Each row was made from one path, in order. Every step used is in the known rows, and no mark comes twice. Write each row's path.
Known rows
kige, zese, timad, poseri, gisom, bisi: [-16 -18  10 -20  -8  -2 -14  -1 -16   5  34  11  12  20  -1   1   9  -7
  20  35  -5   6 -19  -2   0  -7  11]
gisom, pavan: [-10  14  -7  22  -3 -30  19  13 -32  -1 -13   6 -16 -10 -19  -4 -10   6
  -8  13  43  -2 -11   7 -20  -3  10]
bisi, larib, timad: [-26  21   9   5  -6  -7 -10  17  -7  21 -15  24 -25 -15 -16 -19  -2   3
   8   9  14  -4   1  24   1 -27  -5]
timad, gisom, pavan: [  0   6   1  23 -10 -25  29  17 -21  -6 -16  -6 -21 -12 -18  -8 -10  21
  -8   2  41   0  17 -14 -21   6   2]
larib, timad, poseri, zotad, zese: [ -6  16  15   4 -23 -22 -21  -1 -42 -18   0  22 -32  -7   3 -12  -6   5
   9  -7  24   3 -25  16  -5 -19  27]
gisom, pavan, timad, poseri: [  3 -22   8   9  -5   2 -15  14 -18  19  17   8 -43   0  -4  43  -7  -6
   1  14  27   4 -24  10 -19 -24  14]
poseri, gisom, pavan: [ -5  14  16  11 -12 -33  27   1 -47  12 -16  -3 -17  -4 -14  -1  -8   4
 -12  41  37  -2   2  -4  -3  -5   7]
zotad, zese, timad, gisom: [  5 -21   1   0 -17 -39  21  11  -5  -8   2   6   3  -8 -23 -22  -7  26
   5 -12   2   7  34 -14 -28   0  10]
bisi, larib, timad, gisom, pavan: [ -5  19   5  26 -14 -18  17  29  -9   5 -29  -1 -30 -10 -17 -15 -10  14
  -6   6  42  -1  16  -4 -11  -4  -5]
pavan, timad, gisom, bisi: [ -1 -31  20 -10  -9   6  15  10  -6 -11  16   9 -22  15  -6   0   3  24
   5   0   5   1  12 -16  -7  18   1]
zese, timad, pavan, gisom, bisi: [-14 -35  -4 -22 -22 -12   4   6  -5   0  36   4   8  12  -9 -12   3  -1
   4 -13  10  -1 -19 -24  -4  -5  -5]
gisom, bisi, larib, timad: [-27  16  10   0  -6   1 -15  18  -4  13  -6  25 -19   1 -15 -24   1   2
   9   8  13  -6  -9  21   2 -14  -6]
zotad, timad, pavan: [-19   7   9  -2   5  -8   2   9   9  19  32  11 -20   3  -8  10   4  10
  11   8  22  -6  -9 -13  -6  -4  16]
bisi, gisom, pavan: [ -6  40 -11  21 -10 -34  18  21 -43 -19  -8 -10 -13 -19 -25   4  -8   1
  -8   6  46   3  21  10 -12 -17  -2]
timad, pavan, gisom, bisi: [-16 -25   0 -23 -21  -5   5   4 -22  -6  30   4  -7   6  -4 -10   5   4
   9 -12  14  -1 -20 -25   2  -3  -9]
kige, zese, timad: [-27 -11 -32  -2   3 -30   3  10   7   2  13  22  30  -7  -9 -16   1  -2
  13  11  -6   8  -8  12 -11 -10  20]
larib, timad, pavan, gisom, bisi: [-17  -9   0 -21 -19   3  -1  12 -11   0  27   6 -17  11  -1 -23   7   2
   9  -8  19  -2 -32 -19   7  -8 -11]
poseri, gisom: [-13   0  32 -14 -12 -23  19 -16 -47  17   0   4 -13 -11  -9  -6   3   8
  -1  40   6  -1  18  -5   6 -16   3]
larib, bisi: [-16  -8   6  -3  -2 -32   5   1 -40   4 -19  13 -10  -4 -47 -20   6  10
  16   0   7  -8  -1   9 -11  14 -18]
gisom, pavan, timad, poseri, zotad: [ -3 -16  27  14 -21  -5 -20  -6 -21   0   8   7 -40  -3  15  33  -9  -7
 -16   2  40  -3 -19   8  -2 -10  26]
poseri, zotad, timad: [-39  31  25   5 -18  -6   2  -7  11   2   0  23  -8  -2  -4 -14  -5   3
  -7   1  30 -13   5  14  15   0  31]
zese, timad, poseri, zotad: [-13 -18  21   8 -19 -15 -31 -16  -2   3  22   7  -5  -7   4   9  -2 -10
 -10 -12  25  -5 -12   9 -14 -17  25]
pavan, gisom, bisi, larib: [-29 -28  12 -16 -33 -13   2   4 -26   1  -5  21   9 -15 -19  -5  -7  -6
   6 -11   6   1  21   2   6 -15 -13]
zotad, zese, timad, pavan: [  7 -26  -6  -3  -2 -45   3   9 -14   7  33   9  -5   3 -13   5   0  12
   9  -1   8   3 -13 -17 -28  -5  18]
poseri, zotad: [-21   2  25   7 -17 -20  -1 -18 -28 -13  -4  13 -15 -17   6 -10  -4   7
 -14  -6  29  -7   2   6   3  -1  19]
pavan, timad: [ -7 -23  12  -6  -4  -9  13   5 -19  12   7  20 -35  -4  -5  19  -5  10
  -3  15   4   1   2   7  -2 -10  12]
timad, gisom, bisi, larib: [-16 -27  23  -4 -19 -10   3   9 -15  -5  -4  14   0 -10 -19   1  -3  12
   9  -8   6   1  38  -5 -11   4 -10]

Write each row's path
[-28  -6   1 -19 -28  -8  13   7  -3  18  20   3 -11 -12  -7  -7  -2  -2
   5 -12  20  -3  -3 -23  15 -25  -2] => zotad, timad, pavan, gisom
[-16  -8  28   7 -18  -5 -27 -18 -24  -4  14   8 -22 -15  11  12  -1  -4
  -6 -10  31  -5 -12   8  -8 -17  20] => timad, poseri, zotad
[-14 -36  17  -2 -19 -18   2   9   2   1   1  14  15  -4 -23  -2  -5   9
   6  -8   0   0  38  -5 -16   3  -6] => zese, timad, gisom, bisi, larib
[ -4 -26  35 -21 -12   8 -10  -5 -30  11  30   9 -23  22   0  20   6  -1
  10  35   4   2 -13  -4   2  -6   6] => pavan, timad, poseri, gisom, bisi
[  7  -7  17  10 -29 -30  -8   2 -51 -19  -6  19 -35  -3   3  18 -16   3
  -1   1  32   6 -19  11  -6  -9  35] => gisom, pavan, timad, poseri, zotad, zese
[ -6 -13   2   3 -23 -54   3  -5 -18 -12   3  21  12  -1 -14 -21 -11   6
  -6  -8   8   0   0  11 -15  -5  32] => poseri, zotad, zese, timad
[  4   6   1  12 -10 -21  20  24 -31  -4  -3   0 -36  -5 -13  31 -12   2
 -11  16  30   5  16   9   1 -13   7] => bisi, gisom, pavan, timad
[-13  24  14  26 -21 -17  25  14   2  -7 -19  -2 -18  -3 -11 -11 -13  15
 -15   0  52  -7  17 -10  -2  15  18] => poseri, zotad, timad, gisom, pavan
[ -5 -32 -12 -20 -32 -39  14   6 -21   8  21   3   1 -11 -10 -10  -5   0
   2 -18   9   6  -5 -26  -3 -26   0] => zotad, zese, timad, pavan, gisom
[-15  -6  29 -19  -9  -9  10  -9 -37  -1  17  10  -4  14  -8 -12   7   8
   7  32   6  -3  -2  -7   2   4   2] => poseri, gisom, bisi
[-27 -11  39 -14 -22   0 -16   1 -14  20   8  20   2   4 -16  17  -1 -11
  15  25   4  -2  20   8   8 -14   2] => zotad, timad, poseri, gisom, bisi, larib
[ -4 -25   5   3 -10 -25  19   7  13   6   9  -2   4 -10 -20 -18  -1  21
  -4 -11   4   2  36 -17 -26  -2   1] => zese, timad, gisom
[ -1   7  19  11 -13 -20   6   2 -44  18  -2  -7 -23  -2 -11  16  -6  -5
  -5  38  38   2  -8  -1 -10 -19   7] => timad, poseri, gisom, pavan
[  0 -25  42 -18 -14  -1  -6 -11 -37  33  19   3 -36   1   2  34   2  -3
   3  44   3   5   4  -3   5 -29   7] => pavan, timad, poseri, gisom
[-10 -24 -22  -3   9 -29  -2  12   6  10  36   8   7   0   1   8   7   4
  16  10   3   7 -20 -16 -16  -6  16] => kige, zese, timad, pavan
[-30  10   6  -9 -22   2 -10  18  -7  12  -9  22 -16  -3 -14 -30  -1  -4
   7  -1  13  -5  -7  13  13 -23 -13] => pavan, gisom, bisi, larib, timad
[-20   9  23   3  -7  -9  -4  -3   8  10  26   9 -22   3   6  11   2   8
  -1   1  32 -10 -11 -15   5   4  24] => poseri, zotad, timad, pavan
[-16  16   4   3   2  13 -35  11  -5  22  21  13 -37  -7  -6  -3   5  -3
  16   5  21   0 -34  19 -17 -38   2] => larib, timad, poseri
[-21 -13   2 -16 -29 -10   2  13 -15  22   6   4 -23 -19  -2  -9  -1  -4
   4 -12  18   1  -5 -19  14 -37 -18] => bisi, larib, timad, pavan, gisom
[-12  25   0  -3  -8 -35   3  12 -50 -19  -8  -7  -6 -19 -50  -7   7   5
  15  -8  12   1  38  14  -2  -6 -28] => larib, bisi, gisom
[ -9 -39  28  -7 -20  -5   6  11 -11   0  -3  17 -12  -3 -14  15  -5  11
   7  -2   2   1  38  -6  -3   4  -7] => pavan, timad, gisom, bisi, larib
[-13   3  39 -11 -15   0 -19  -3 -31  39   6   5 -29  -7  -5   9   4  -9
   9  40   8   2   4   7   7 -40  -5] => bisi, larib, timad, poseri, gisom
[ -1  25  -2  26  -8 -15  22  27  -9   1 -20  -6 -34  -4 -15 -23  -7  20
  -7   7  45  -3   0  -7 -14   1   0] => larib, timad, gisom, pavan
[-10  14  11   4  -6  -1  12  17   3   6  -6   2 -34 -11  -9 -33   4  27
   4  -4  16  -1  17 -10  -7  -9  -8] => larib, timad, gisom
[  7  -1   9   9 -19 -41   7   8 -43  14  -1  -1 -10   5 -17  10 -11  -6
  -1  35  29   6 -11  -1 -17 -17  17] => zotad, zese, timad, poseri, gisom, pavan
[-10  -3  11  -2   2  -3 -16  18  -3  18  21  11 -31   6  -3   4   7   8
  15   6  19  -4 -21  -9  -5  -8  -6] => gisom, bisi, larib, timad, pavan
[-12 -40  41 -17 -23  -1 -13  -1 -29  19   9  18 -14   5  -8  34  -3  -8
  10  27  -1   2  18   4   6 -14  -2] => pavan, timad, poseri, gisom, bisi, larib
[  9  -3   2  25 -26 -47  26  14 -16 -17 -19  -3  -6  -2 -15 -14 -17  16
 -16  -7  40   1  15 -13 -20  12  20] => poseri, zotad, zese, timad, gisom, pavan
[-10 -23  -1   1  -2 -11 -29   2   5  22  36   8   0  -5 -16  12   1  -8
   8  -3   8   2 -14  12 -36 -32  12] => zese, timad, poseri
[ -1 -29  -3  -1   5 -30  -2   4   6  20  38   2  -4   2 -10  11   4   8
   2   1  11  -1  -9 -19 -27  -7  10] => zese, timad, pavan
[-11   7  12  -3  -4   9   4  17   2 -10  10   7 -22  14 -10 -34   8  24
  10  -2  15  -4  -3  -9  -8  11  -7] => larib, timad, gisom, bisi
[ -5  -3 -23  22  -8 -32  26  26  -1  -7 -11  -3   5  -6 -15 -12 -10  12
  -2   7  29   8  10 -12 -19   6  12] => kige, zese, timad, gisom, pavan
[ -4  -2  18   1 -26 -30 -15  -9 -53 -24   1  21 -22 -14  -1  -1  -9   7
   9 -10  22   4 -13  12 -11 -14  29] => timad, poseri, zotad, zese
[-26 -15   1 -22 -25  -4  10   1 -25 -11  14  13   2   0 -12 -25   0   1
   5 -11  11  -1 -11  -7   4  -7  -7] => pavan, gisom, bisi
[ -1   0  25  13 -25  -8 -20  -1 -28 -11  10  -4 -37  -9  10  39  -9 -10
 -15  -3  43   1   1  10   4 -19  19] => bisi, gisom, pavan, timad, poseri, zotad
[-13   2  28 -17  -7  11 -18   0 -23  13  27   8 -22  21  -4  -7  10   0
  14  32  10  -1 -24   0   2 -12   0] => larib, timad, poseri, gisom, bisi
[-13 -19 -16   0  -5 -23  17  15  14  -4   5   4  16 -12 -10 -20   1  18
  10  -2  -4  12  28 -15 -13   0   7] => kige, zese, timad, gisom
